Each row was made from one walk, in order. Every step used is in the known rows, and no mark comes twice. Write each row's walk.
Known rows
N-X-Z-W: [ -9.2  21.1 -26.2  10.6  -4.5   8.4 -18.5  -8.1 -49.2  -1.7 -20.7  12.0
 -39.6 -26.6 -36.8  -3.0  21.2  16.5 -26.5  14.8  27.8]
Z-G-F-X: [-37.5  -4.8 -21.3  -5.9   8.1  -5.4 -33.5  13.4  15.2   3.9  50.0  -6.5
  29.9 -10.2  19.0  35.5 -12.0 -33.1  -4.1   7.8  -9.4]
W-F-X: [ 26.0  29.8  45.8  -7.7  25.2  32.0 -14.9  -4.4  32.8   5.2  13.2   0.6
  40.6 -27.6  -7.3  -6.1  27.5 -39.0  19.1  17.9 -35.2]
G-N: [  6.4   8.8   9.0 -28.9   6.2  -9.4  50.4  -3.4  30.4 -36.1 -26.5   4.5
   0.4  32.2   5.7  -9.2   2.4  47.4 -18.0   6.8 -47.5]
Z-G-N-F-X: [-40.4 -23.4  -8.4   4.5 -42.5  -2.5  13.9  -0.2  17.0 -17.7   5.3 -32.1
  21.5  30.1   9.6  36.9 -12.9  12.6   4.4  12.4  20.5]
G-N-X-Z: [-42.4  19.3 -15.5  -6.6  -6.5  -5.2  33.4   7.6   2.3 -14.9 -29.0  11.0
 -41.6  28.9 -24.1  22.8 -16.4  39.4 -20.5   8.7 -12.7]
X-Z-G-F: [-42.2   5.0 -28.9 -29.6  -3.5 -14.6 -24.1  29.6  23.4  -2.5   5.0   4.9
  13.9  16.6   4.8  27.1 -37.4 -11.8  -8.9  -4.3  40.1]
Z-F: [ 31.7 -14.3  -6.1  -6.8  -3.1  22.3  33.4  -3.0  21.0 -34.8   4.5  28.3
   7.8  12.8 -15.7 -52.8  -3.1  -3.7 -32.1   6.6 -52.4]
W-F-X-Z: [ -1.8  28.4  47.6 -11.4  28.6  28.0 -21.1   9.9  45.4  13.7  -5.1 -11.5
  24.5 -21.5 -14.9   6.7   1.2 -44.9  30.0  -0.8   6.7]
G-N-F-X: [ -0.9 -22.2  11.4   7.8 -25.4  14.9  50.6  -4.9  29.6   5.2 -13.4 -17.0
   4.2  30.5  19.2  14.7   1.8  18.5   8.2  -6.2  -7.2]
X-Z: [  6.5  11.2  11.0 -15.5  -4.5  -4.5   5.7   4.3  18.2 -10.3 -24.2   9.9
  -6.7   8.8   1.2 -15.2  -6.0  11.3   8.5  -7.0  22.0]
G-F: [ 31.2   7.8 -24.7 -28.2  27.7   7.9  17.1  14.6  22.4  -1.8  13.8  34.3
  19.7   5.1  19.7   4.2   1.8  -5.3 -27.8   4.0 -52.9]
G-X-Z-F: [ 31.2 -13.3 -23.1  -8.5   2.1  33.6   2.2 -15.6   0.1 -31.3 -16.3  26.8
 -30.6   5.9   1.4  -3.5 -23.6 -20.6 -32.7   0.6  28.5]
Z-G: [ -5.1   5.4 -11.9 -11.6 -22.6 -12.6 -19.3  -6.0  -4.2 -34.2  16.4   3.4
  21.3  -1.9   1.8  -8.0   5.7   9.0  -9.5  32.2   1.6]
W-N-Z: [ 63.3  -8.5  24.6  -1.6 -21.3  -3.2  12.2  -1.7 -16.5  39.2  10.9 -14.5
  -2.3   6.0   2.9 -42.1  25.3  13.6  12.1  -9.3 -42.7]
Z-F-X: [ 13.8 -24.0  18.7  19.0  -4.5  24.9  16.4  -5.6  25.0 -13.0  29.0  10.8
   1.3  -7.0 -12.9 -35.9   1.6 -33.8  -2.3  -0.1 -36.5]
F-X: [ 11.3   0.8  23.6  12.8   3.0   5.2  -1.0 -17.0  11.0   4.1  24.9   3.1
   5.8 -20.8  18.6 -15.1  21.4 -11.3  15.9   5.9 -21.5]
Z-G-N-X: [-49.7  11.2 -33.0  -4.7 -22.3 -17.5   0.5  -5.9 -13.1 -36.8   9.3   2.5
  -8.0  18.0 -14.0  33.4  -1.4  29.1 -28.0  39.4 -21.4]
G-F-X: [  5.5   1.7  -3.4  -5.2  34.1  12.3   0.6  17.4  27.1  23.7  38.9  14.9
  10.9 -13.3  23.0  16.3   3.5 -28.5   5.1  -6.3 -41.1]
Z-W-G: [ 41.2  13.5  -4.5   0.2  42.6 -23.2   3.6  -4.9 -52.2  -4.5 -36.3  30.8
  11.6  -8.0  12.0 -32.9  17.0  31.3 -16.4  -3.7 -11.4]
G-X-Z-W-N: [ 51.5  -2.6 -24.6 -23.2  17.6  30.6 -37.5 -19.2 -57.3   5.3 -41.1 -10.3
 -40.9 -12.3   9.4 -11.5   9.6   2.2 -32.5 -13.2  81.9]
X-Z-G: [-35.7   6.0  -6.9 -18.9 -21.8 -16.1 -24.2   8.5   5.7 -25.5 -11.4  -3.9
   5.9   6.0  -4.7   6.4 -23.7   3.5   4.2   8.9  55.7]

Write each row's walk
[-15.3 -21.3  22.4  37.9  20.6 -43.3  57.8  12.7  18.9  12.5  12.7  13.7
   0.4  31.0   4.5   2.5 -23.6  17.5  26.7 -27.2 -86.9] -> W-G-N-Z-F-X
[ 28.7  28.6  26.0 -11.2  41.0  29.7 -29.2 -13.1   0.6  -7.6  -3.3 -18.8
  31.4 -53.3 -25.5 -25.2  46.5 -23.7  -3.7  17.2 -17.3] -> Z-W-F-X
[-14.1   4.2  22.4  10.0  10.6  -1.6 -24.6 -10.6  -5.9   3.7  -7.6 -29.3
 -13.6 -35.8 -10.0 -20.7  18.3 -12.2  22.5 -16.5  49.8] -> F-X-Z-W
[-14.5   2.0 -21.0  23.6 -18.7  22.6   9.3   6.2  -8.5  -5.5  -3.0  31.9
 -42.8   6.1 -38.7 -10.0 -20.3 -14.2 -26.5   9.8  -5.3] -> N-X-Z-F
[  8.7 -22.9   2.6  25.5 -29.6  25.2  -8.4  -9.9 -14.2  21.0 -20.7 -31.4
  -5.7 -15.9   0.8  -6.3  11.4  -6.2  15.3 -14.7  72.0] -> N-F-X-Z-W
[-14.6   2.6  -8.9  -8.5  47.4   6.0 -19.4  18.8  11.0  19.5   3.7 -10.3
  -1.4 -24.1  -0.7  15.3  -0.7 -29.3  -0.1 -21.4  23.0] -> G-F-X-Z-W
[-52.7  14.4 -29.9   8.5 -32.0  -3.6 -31.7  -0.6 -30.6  -4.7   9.9  13.2
 -24.8  -7.7 -23.1  27.0 -11.5   2.0 -11.3  31.5  34.0] -> N-X-Z-G
[ 15.1  12.6  -5.2 -16.1   9.9  -6.7  -7.0  -6.4 -11.3 -23.6 -43.5  -3.5
  -9.8 -14.5 -21.5 -33.1   9.9  23.8  -8.5  -7.8  41.6] -> X-Z-W
[-55.5  -3.8  12.5  13.0 -18.4 -12.1 -36.8   7.1  12.1  -3.2  14.8 -20.0
   1.0 -12.9   4.7  16.8 -14.1 -25.6  36.9  -3.8  60.2] -> F-X-Z-G
[ 21.6 -20.3  21.7  36.9 -22.5  -7.5  22.8 -13.7  23.8  -7.3  56.5  -9.2
   5.2 -18.9 -26.2 -31.4  14.2 -14.3  16.1  -4.1 -78.3] -> N-Z-F-X
[-31.8   7.7 -14.9 -29.1 -11.7 -24.1  13.9  -1.5  19.6 -45.8  -3.5  -7.7
  25.7  28.7   1.8  13.3 -10.5  41.2 -15.0  20.0 -16.3] -> Z-G-N
[-21.9   0.5  30.2  13.3   0.5  -2.9 -12.7   2.3  19.0  11.3   4.9  -7.7
 -16.7 -10.8   5.9  -1.0  -1.6 -17.5  35.3 -10.8  33.9] -> F-X-Z
[ -2.5  11.1 -20.4 -13.2  59.2 -21.1  -1.9  31.6 -23.5  14.5 -42.2  26.8
  -6.4   7.9  11.9   5.7 -23.0  11.1  -7.6 -34.6  33.2] -> X-Z-W-G-F
[ -8.3 -22.0  21.1  15.7  -8.8 -14.9  60.5  -7.6  47.7 -15.1  28.6 -22.9
  -1.1  11.4 -29.7 -11.5  -2.7  16.1  10.0  -5.7 -89.9] -> G-N-Z-F-X
[ -2.4   3.3  -0.4   8.1  56.5 -13.3   2.2  27.6  -4.2  41.8  19.7  51.7
  15.5   7.7  51.5  25.1 -19.4 -21.0  12.6 -23.9 -43.2] -> W-G-F-X
[  5.7   8.7   0.4   0.3 -16.5  28.5 -15.7  14.6 -45.5  53.8 -12.0   7.7
 -43.0   6.9  -4.9 -16.6   1.6  -5.2 -13.3 -12.1  31.9] -> W-N-X-Z
[-60.1  21.0  31.3 -23.4  18.3   7.7 -20.5  17.6  54.8  -8.7  -7.4 -36.9
  34.1   5.3 -19.9  36.3 -21.9 -32.6  24.0   3.4  22.9] -> W-F-X-Z-G-N
[ 38.4 -10.6 -12.2  -4.3 -29.7   5.4 -29.5 -16.5 -43.1  25.6  29.2 -22.2
  -7.9  -4.9  12.3   3.6  23.2  -1.0  -8.0  10.4   1.1] -> W-N-Z-G-X
[  8.4  -0.2  -0.7   7.6 -43.2 -38.5  -3.4 -14.7  -2.2 -21.0  35.5 -12.9
  21.6 -12.1 -11.1  -2.4  16.9  18.0   7.9  26.6 -47.6] -> N-Z-G
[-44.5 -15.1 -15.1 -14.3 -48.6  -8.0  17.4  16.4  25.3 -22.1 -37.9 -26.9
   6.0  48.4  -7.0  30.6 -40.6  26.9   2.8  -9.8  60.7] -> X-Z-G-N-F
[ 24.5   7.7 -14.1  -3.1  34.9  -8.8  -4.1  -1.6 -36.3   7.2 -36.0  57.2
 -24.0  21.3  45.5  26.4 -28.4  10.2  -1.1 -12.6  36.1] -> W-G-X-Z
[ 28.9  -5.5 -28.0   5.0 -33.6 -16.4 -24.4 -38.1 -23.1 -26.0  42.5  -7.4
   5.1 -17.6   6.0  26.3  16.8  10.3  -5.3  40.1 -28.6] -> N-Z-G-X
[ 14.8  10.6  -6.1  -8.2  48.4 -33.1  28.8   0.2 -34.8 -22.7 -51.7  22.5
   5.9  11.5   9.2 -15.5   7.5  57.2 -18.3 -12.3 -26.0] -> Z-W-G-N
[ 30.8 -21.3  12.8  28.0 -42.6  31.3  16.6 -13.5   3.4  25.2  11.2  -5.9
   6.0   0.5  20.7   2.1  20.9  -9.0   9.8   1.9   8.0] -> N-F-X
[ 40.4 -33.5  23.9  15.8 -38.5  49.5   1.1   2.8 -22.5  72.3   0.9 -24.8
  -4.1  10.5  25.4 -24.3  16.5 -18.6   5.9 -17.6  33.3] -> W-N-F-X
[ 20.4   3.3  -3.3  29.7  43.1 -43.3  -1.9  -2.1 -29.4  31.5  26.4  -1.1
  14.6 -28.0   4.3  10.8  18.4   4.4  17.5 -16.2 -64.3] -> N-Z-W-G-F-X
[  0.6 -19.5   5.5  32.6 -10.1   3.5  -1.6   2.0 -28.5  36.1 -33.4  -6.7
  -6.6   1.4  11.5   3.6  -7.2  -2.3  24.8 -28.4  73.0] -> N-F-X-Z-W-G
